Known rows, with every way that one mark hangs from another:
seso[tozis[ridozek[bubuka[mige sepupo] rokeb]]]: [ 28   0   2 -20  -4  27  -6 -14 -14  17  -1  -9  18  12  -3  20  -8 -25
  15  18  27 -15 -21 -22]
tozis[bubuka[sepupo seso[movo]] ridozek]: [  2   9  15 -27   1  -7  -5  -8 -24   2   9   1  10   4   5  31   5   3
  15  22   5 -10 -30 -11]
movo[sepupo seso[tozis[bubuka[mige ridozek[foril]]]]]: [ -6   3  12 -21  20  21  -1 -10 -21  23 -12   0  -4   5  28  28   0   3
  12  30  26 -14   0 -22]
seso[movo[sepupo] tozis]: [-12  11  -4  -8   4  13  11 -11  -9  15   8   6  -5  -3  13  15   6  11
  -1  11   4  -1  -8   7]
fifu[movo]: [  1   5 -14  -5   1  -7   4   2  -6  -4   2   4 -10  -2   8  -1   7   1
  -1  -2  -4   8  -3   3]
movo[sepupo seso[tozis[bubuka[mige] ridozek]]]: [  7   9  27 -23  21   4   4 -12 -25  36   7  -4   6   0  33  44  -2  16
  15  10  24 -18 -13   0]
fifu[bubuka[mige] movo[seso]]: [ 10  22  -4 -19  11 -15  19  -3 -19   6   3   3 -13  -4  34   6  17   3
   4  -5  16   9 -11 -10]
tozis[bubuka[mige movo seso] ridozek]: [  7   4  22 -38  -4 -22  -7  -1 -19   5   4 -10   5   8  -2  27   6  -2
   7  26  16 -14 -33  -6]
foril[ridozek]: [  3  -2   7  -4   6  -9  -2  -9  -4  -3   2   1   3   2   7   1  -3  -5
   3   6   6 -10   3  -9]
movo[sepupo seso[tozis[bubuka[mige]]]]: [ -4  11  22 -18  18   7   7 -16 -21  29   7  -4  -5  -4  33  32   0  11
  12   9  28 -11 -14  -4]
foril[ridozek[bubuka[mige movo[seso] sepupo] rokeb tozis]]: [ 10   9   0 -26   2   9  -6 -27 -26   3 -13   2   2   9   2  13  -8 -42
  14  39  50 -14 -30 -54]
foril[ridozek[rokeb tozis[bubuka[movo seso]]]]: [ 10  -4  -3 -27 -10 -17 -18 -23 -17 -12  -7  -4  -6  -1  -7  12  -3 -30
  12  48  43 -16 -16 -33]
bubuka[mige]: [  4   4   6 -12   1   1   4   0  -1   4   2  -4   2   5   2   4  -1  -4
  -1  -2   5  -2 -11  -3]
foril[ridozek[bubuka[sepupo] rokeb tozis]]: [ 16  -8 -16  -2  -1  17 -14 -23 -19  -7 -12   1   7   5  -7   0 -12 -39
  11  32  38 -12  -3 -48]
bubuka[movo ridozek[foril tozis] sepupo]: [ -9  -2 -19 -20  -5  22 -10   4 -15  -8 -20  11   3  11 -23   3   3 -28
  -1  36  15   1 -11 -38]
foril[ridozek[bubuka[tozis]]]: [  8 -11  -5 -14  -2  -7  -7  -9 -11  -1  -5  -2  -4  -3   4  -4  -2 -13
   3  27  22 -14   6 -27]
bubuka[mige sepupo seso[tozis]]: [  6  19   4 -34  -2  13   5  -1  -6   9  14 -10   7  -1   0  15   0 -15
   9   9  23  -1 -22 -23]
mige[bubuka[movo ridozek[rokeb] sepupo seso tozis]]: [ -2   7  13 -41 -18   7 -20   8  -9 -14  -3  -7 -10   7 -15  17   1 -34
  16  51  26 -10 -39 -51]
tozis[bubuka ridozek[foril]]: [  5 -19   3  -3   3  -6 -14  -4 -20  11 -10   1   5   4   8  13  -1   9
   3  15   4 -13   7  -2]
fifu[bubuka[mige tozis[ridozek[foril rokeb]]] movo[sepupo]]: [ 17  -2 -24 -18  10   3  -9   5 -32  15   5   3 -10  -1  22  12   9  -9
  -2  19  29   1  -1 -30]
seso[movo]: [ -6   7  -3  -8  -5  -2   8  -8  -2  -1   1   7  -3   2   3   4   7   6
  -1   6  -7   1 -11   6]
movo[sepupo seso[tozis[bubuka ridozek[foril]]]]: [ -2  -5   9  -7  21   7  -7 -12 -29  36  -5   3   0  -5  33  30  -2  19
  12  19  22 -15  10  -7]
seso[movo[sepupo] tozis[ridozek[bubuka[mige] foril rokeb]]]: [  9  -8 -16 -12   1  25  -6 -19 -23  23 -11   1   3  10  13  15  -4  -6
   3  36  23 -15  -4 -18]
seso[movo tozis[bubuka[mige]]]: [  3   8  10 -33  -9   0  13 -22 -10  14   4  -1  -3   4  13  22   9   7
   5  14  11 -10 -27  11]
mige[bubuka[sepupo seso]]: [ -9   7  15 -11  -3  -5  -8   4 -14  -5   6  -7  -5   0   5   8  -3  -7
   8  14  12  -3 -19 -31]
tozis[bubuka[seso[movo]] ridozek[rokeb]]: [ 15   1   6 -21  -7  -9 -12 -15 -13  -1   0  -2   3   4   5  25   2  -1
  18  31  12 -15 -18  -5]

Rows:
[-15  -2  -8 -29 -12   5 -15   8 -21 -13 -21   1  -8   9 -15   4   1 -26
   4  54  25  -4 -17 -57] -> mige[bubuka[movo ridozek[foril tozis] sepupo seso]]
[  9 -21 -28  -2 -12  15 -21  -6  -9   1 -18  -2 -11  -2  -4 -13  -5 -21
   2  35  28  -6  14 -34] -> ridozek[bubuka[tozis] foril rokeb]
[ -2 -12   6 -19  -4   2 -17  10 -23  14  -2   1  -1   2   6  14  -4  -2
   3  20  13 -11  -8 -33] -> mige[bubuka[sepupo tozis[ridozek[foril]]]]
[ 17  -2   7 -22   3   8 -12 -27 -22   0   0  -1   9   9   2  22 -11 -34
  13  24  41 -17 -24 -37] -> foril[ridozek[rokeb tozis[bubuka[mige sepupo]]]]
[  5  -5  10 -22 -10   0 -11 -11 -15  26 -16   0 -10   2  17  18  -3  -2
  14  33  26 -17 -10 -16] -> mige[bubuka[movo[seso[tozis[ridozek[foril rokeb]]]]]]
[ -7  10  13 -24  14  -4  -4   8 -20  23   7   5  -3  -6  12  29   4   8
   5  20  16  -7 -16 -12] -> bubuka[movo[sepupo seso] tozis[ridozek]]
[ 25  -8 -32 -17  -5  -6 -11   3 -22   6  -4   5 -10  -5  12   0  12 -11
   2  19  21   2   8 -23] -> fifu[bubuka[tozis[ridozek[foril rokeb]]] movo]
[  7  18  -6 -16   5  -3  13  -1 -25  -1  13   3  -2   3  15   6  16 -11
  -2  -8  11  12 -25 -18] -> fifu[bubuka[mige sepupo] movo]
[ -3  12   8 -37  -2   3   0   7  -1   2 -10   4  -7   1  -2  15   8 -10
  10  30  12  -5 -17 -19] -> bubuka[movo[seso] ridozek tozis]
[  5   1 -35 -23 -12  23 -11 -16 -23  -6 -18   1  -2   6  -8  -2  -5 -35
   6  49  40  -1 -13 -58] -> ridozek[bubuka[mige sepupo seso[movo]] foril rokeb tozis]
[  5  -3   8 -34 -10  28 -13 -15 -16   6 -10  -1   3  18 -10  23   3 -32
  11  42  28 -13 -35 -29] -> seso[tozis[bubuka[mige movo ridozek[foril rokeb] sepupo]]]
[ -7  13   5  -4  17  13   7  -7 -10  24   5   2  -5 -10  25  18  -1  11
   9   4  18  -2   4  -4] -> movo[sepupo seso[tozis]]
[  7 -21 -23  14  -7  15 -18 -11  -9  -2 -21  -1  -6   4  -2 -16  -7 -18
   1  27  18  -5  16 -26] -> ridozek[bubuka foril rokeb]
[  5  15   1 -30  -1  22  -1   4  -1  -3   1  -6   9   3  -8  14   3 -19
  16  24  13  -3 -12 -27] -> bubuka[ridozek sepupo seso[tozis]]
[ -7  -3  12 -11   4   6 -14 -10 -25  31 -10   1 -11   1  24  25  -5   3
  10  34  29 -16  -8 -20] -> mige[bubuka[movo[sepupo seso[tozis[ridozek[foril rokeb]]]]]]
[  3   7  -1 -28   7  -4  -9 -28 -27  -3   1  -1  -5   3  14  26  -6 -18
  11  45  43 -17 -19 -36] -> foril[ridozek[rokeb tozis[bubuka[mige seso[movo[sepupo]]]]]]
[ 10  16 -14 -17  15  11   0   3 -20   0  -2   7 -17  -5  27  15  13 -12
  15  24  27   4  -2 -33] -> fifu[bubuka[ridozek[rokeb] tozis] movo[sepupo seso]]
[ 11   3  -9 -26  -1  14   3   3   0  -6 -16   0   6  12 -11   8  -2 -20
   4  21  13  -5  -5 -21] -> bubuka[mige ridozek[tozis]]
[ 12 -16  -8  -7   1   4  -8  -1 -18  11 -17  -3   8  11   3  -1  -4  -4
  -2  20  11 -11   7 -19] -> tozis[ridozek[bubuka[mige] foril]]
[  6   0 -37 -24 -12  18 -12  -5  -3 -16 -28   6  -5   6 -12  -2  -1 -26
  10  53  21  -3   7 -40] -> bubuka[ridozek[foril rokeb tozis] seso[movo]]
[  0  23   2 -55  -6  14   2   8  -6  -8   5   0   3   8  -8  21   8 -20
  11  34  11  -3 -36 -37] -> bubuka[mige ridozek sepupo seso[movo] tozis]
[ -5   7  27 -32  -1   8  -4  -4 -17  -5  -1   0   8  20 -11  28   8 -19
   7  25   8 -10 -47 -17] -> tozis[bubuka[mige movo ridozek sepupo]]
[  5  -9  14 -15   7   5 -12  -4 -28  15   1   0  13  12   7  24  -3  -3
   4  11  11 -12 -17 -18] -> tozis[bubuka[mige sepupo] ridozek[foril]]
[  8  -5  -7 -17   3   9 -13   4 -26   6  -8  -7  13   9  -1   5  -4 -16
   5  28  20  -8  -6 -43] -> tozis[ridozek[bubuka[mige sepupo seso] foril]]
[ 16  -4 -14 -24  -9  30  -5 -20 -21  19 -10   2  11  13   2  15  -2 -19
   9  32  22 -13 -18 -26] -> seso[movo tozis[ridozek[bubuka[mige sepupo] foril rokeb]]]
[ -3   5  -5 -30 -16  24 -11  -9 -10  -4 -14   1  -8  10   3  12   0 -21
  18  50  19 -10 -17 -43] -> mige[bubuka[ridozek[foril rokeb] sepupo seso[movo tozis]]]
[  7   5 -21 -28 -14  27  -6 -20 -17   7  -8  -4  -2   5   1   3  -1 -27
  10  42  34  -5 -18 -43] -> ridozek[bubuka[mige sepupo seso[movo tozis]] foril rokeb]
[ -6  -6 -13 -20  -1   4 -22 -12 -29   3  -8  -4 -12   1  -2  14  -4 -23
   0  50  48  -6 -15 -41] -> ridozek[foril rokeb tozis[bubuka[mige movo[sepupo] seso]]]
